Each row comes from the steps of one walk. Every step used is in the known rows, and no mark comes twice. Write the walk behind each row, first mark first.
In the rows, 128 means zero.
Known rows
kefek, depir, banis, nezek, sinu: [126 142 114 159 107 106 142 120 122 161  97  92 160 140 112 119 212 134
 112 124 104 113 177 180]
depir, banis, nezek, sinu, leru: [145 159 102 128 112 137 139 110 116 103  61  63 193 155  92 110 191  98
 124 116 113 127 176 187]
leru, depir, banis, nezek, sinu, kemilu: [147 151 126 189  71 101 126 134 131 150 110  91 158 176 138 108 183 121
 110 146 107 144 222 193]
vomi, kemilu, sinu, leru, depir, banis, nezek: [141 176 128 171  84 104 112 111 145 127  46  95 180 150 101 158 182 104
 128 130 127 132 205 218]
kemilu, sinu: [119 109 102 119 123 118  96  96 111 122 136 136 153 110 135 152 153 110
 139 118 119 118 129 147]
rusa, depir, kefek: [144 123 131 123  87  87 128 180 140  81 165 166 125 123 134  92 114 154
 196 148 138 103 133 125]
banis, nezek: [126 133 123 123 120 139 138 171 124 117 104 114 149 178 120 129 136  96
 132 119 130 129 140 152]
kemilu, sinu, leru, depir: [166 169 124 128 112  85  61 104  98 117 107 111 170 104  88 165 180 118
 128 137 126 117 141 167]
sinu, leru: [155 173 134 102 141 130 105 132 112  94  87 105 153 107  83 137 146 134
 125 127 140 117 134 140]
kefek, depir, leru: [135 154 114 165 146 100 101 145  94 146 128 160 106  92 118 142 167 174
 126 130 117 113 148 157]
kemilu, sinu, leru: [146 147 108  96 135 118  73 101 101  90  99 120 176  91  95 162 169 113
 134 117 129 109 134 157]
kemilu, sinu, leru, depir, banis: [162 169 113 138 101  87  76 100 124 129 104  89 175 110  85 161 174 120
 128 130 115 125 154 179]
kefek, depir, rusa: [142 129 143 140 143 110 107 124  91 154 136 160 104  99 130 151 155 164
  77 146 133 115 138 112]
rusa, depir, leru, sinu, nezek, banis: [169 160 116 169 113  74 119 139 112  88 122 169 110 137 121  93  65 125
 155 141 125 126 184 185]
rusa, depir: [141 112 145 115  97  94 117 154 123  88 141 144 111 119 131 108 110 134
 137 139 131 100 120 139]
vomi, kefek, depir, banis, nezek: [126 170 111 157 115 109 150 151 142 182  50 110 157 154  95 171 152 142
 122 128 126 127 161 190]
kefek, depir, leru, sinu, nezek: [153 191 120 187 139  89 109 134  97 140 125 142 112  99 120 126 152 175
 135 152 127 127 156 182]
rusa, depir, banis: [140 110 131 130  84  96 135 146 154 104 130 117 117 127 126 103 104 134
 137 129 118 110 139 156]
vomi, kefek, depir, leru, sinu: [145 210 113 192 149  90  93 126  86 171  79 150 110 106  99 174 159 182
 128 150 138 125 129 190]
kefek, depir: [130 143 140 142 131  99 121 135 125 167 129 140 119 104 116 140 168 164
 113 133 126 107 139 134]
vomi, kefek, depir, banis, nezek, sinu, kemilu: [125 164 106 169 111 113 136 124 122 171  44 119 173 136 122 151 197 158
 109 136 123 120 221 211]
banis, nezek, sinu, leru, depir: [167 184 134 140 107 107 103 121  76 109  73  82 184 157  84 121 212  99
 117 142 127 121 163 180]

Write each row's walk
[150 182 106 180 139 116 115 125  93  99 123 131 119 124 133 109 108 140
 147 146 129 151 149 180] -> depir, leru, sinu, nezek
[147 186 127 196 136  93  73 158  94 144 137 162  93  94 138 134 173 202
 112 147 129 117 170 182] -> kefek, depir, leru, sinu, kemilu
[160 172 110 135  94  93  80 130 121 117  84  79 189 149  80 162 181  94
 130 124 117 126 164 197] -> kemilu, sinu, leru, depir, banis, nezek
[173 196 135 146  94 100 112 163 135 128  73  65 165 166  66 137 155 116
 119 135 128 140 166 179] -> sinu, leru, depir, banis, nezek
[143 134 108 132 127 119 181 117 165 137 102 150 160 154 124 108  64  92
 146 123 119 150 222 142] -> sinu, nezek, banis
[157 165 122 114 139 126 104  69  77  91  83  99 176  90  94 112 204 124
 120 134 127 110 151 154] -> nezek, sinu, leru
[163 142 151 168 112  98  95 116  93 153 145 140 102 141 132 143 129 134
  87 168 132 148 137 115] -> leru, depir, rusa
[139 112 119 135  76 102 137 135 121  87 106  99 152 156 128  85 154 101
 135 127 111 105 160 186] -> rusa, depir, banis, nezek, sinu
[168 195 120 145  98 100 112 144  87 101  93  97 197 159  85 109 214 114
 164 152 132 124 174 168] -> banis, nezek, sinu, leru, depir, kefek
[178 173 137 141 119 117  90 105  50 101  79  99 172 154  96 130 205  98
  89 151 132 128 165 163] -> banis, nezek, sinu, leru, depir, rusa
[126 109  98 116 112 120 126  93 121 104 124 131 177 107 143 137 127  98
 153 129 121 132 168 163] -> kemilu, sinu, nezek
[155 163 145 164 110 104  80  70  97 113  78 146 146 104 119 172 172 130
  98 155 143 131 182 171] -> vomi, kemilu, sinu, leru, depir, rusa
[163 158 125 163 107  84 106 148  91  65 134 149 102 113 135  94  94 144
 156 155 133 120 139 187] -> rusa, depir, leru, sinu, nezek
[153 176 125 166 126 102 156 109 150 142 117 130 139 160 117 106  74 109
 136 138 131 153 190 158] -> leru, sinu, nezek, banis
[131 111  88 122 123 110 142  88 145 129 113 156 183 134 129 134  96  76
 156 113 111 138 215 161] -> kemilu, sinu, nezek, banis
[135 177 102 169 150 100 109 132  91 166  72 162 125 101 107 175 155 177
 134 138 130 121 144 176] -> vomi, kefek, depir, leru
[179 198 151 138 114  91  90 140 112 123  96 103 143 119  75 142 156 140
 117 149 138 127 142 149] -> sinu, leru, depir
[157 155 134 170 108  89  69 172  93  72 144 170  86 110 153 101 117 173
 136 151 134 110 155 187] -> rusa, depir, leru, sinu, kemilu
[126 142 125 154 116 101 141 131 153 179 122 112 124 112 112 134 161 163
 114 126 111 115 156 152] -> kefek, depir, banis
[155 182  97 185 145 107 128 115 114 122 111 154 127 145 122 109  83 121
 153 134 120 157 196 179] -> depir, leru, sinu, nezek, banis
[180 208 137 142 102  85  99 164 126 117 122 118 156 123  77 128 159 157
 171 157 143 129 153 135] -> sinu, leru, depir, kefek
[104 120 124 157 114 125 123  78 139 123  95 152 145 109 151 151 158 120
 136 129 132 122 173 170] -> vomi, kemilu, sinu
[170 184 126 156 103  93 105  68  98 127  89  71 172 112  82 115 209 134
 115 149 115 128 169 175] -> nezek, sinu, leru, depir, banis
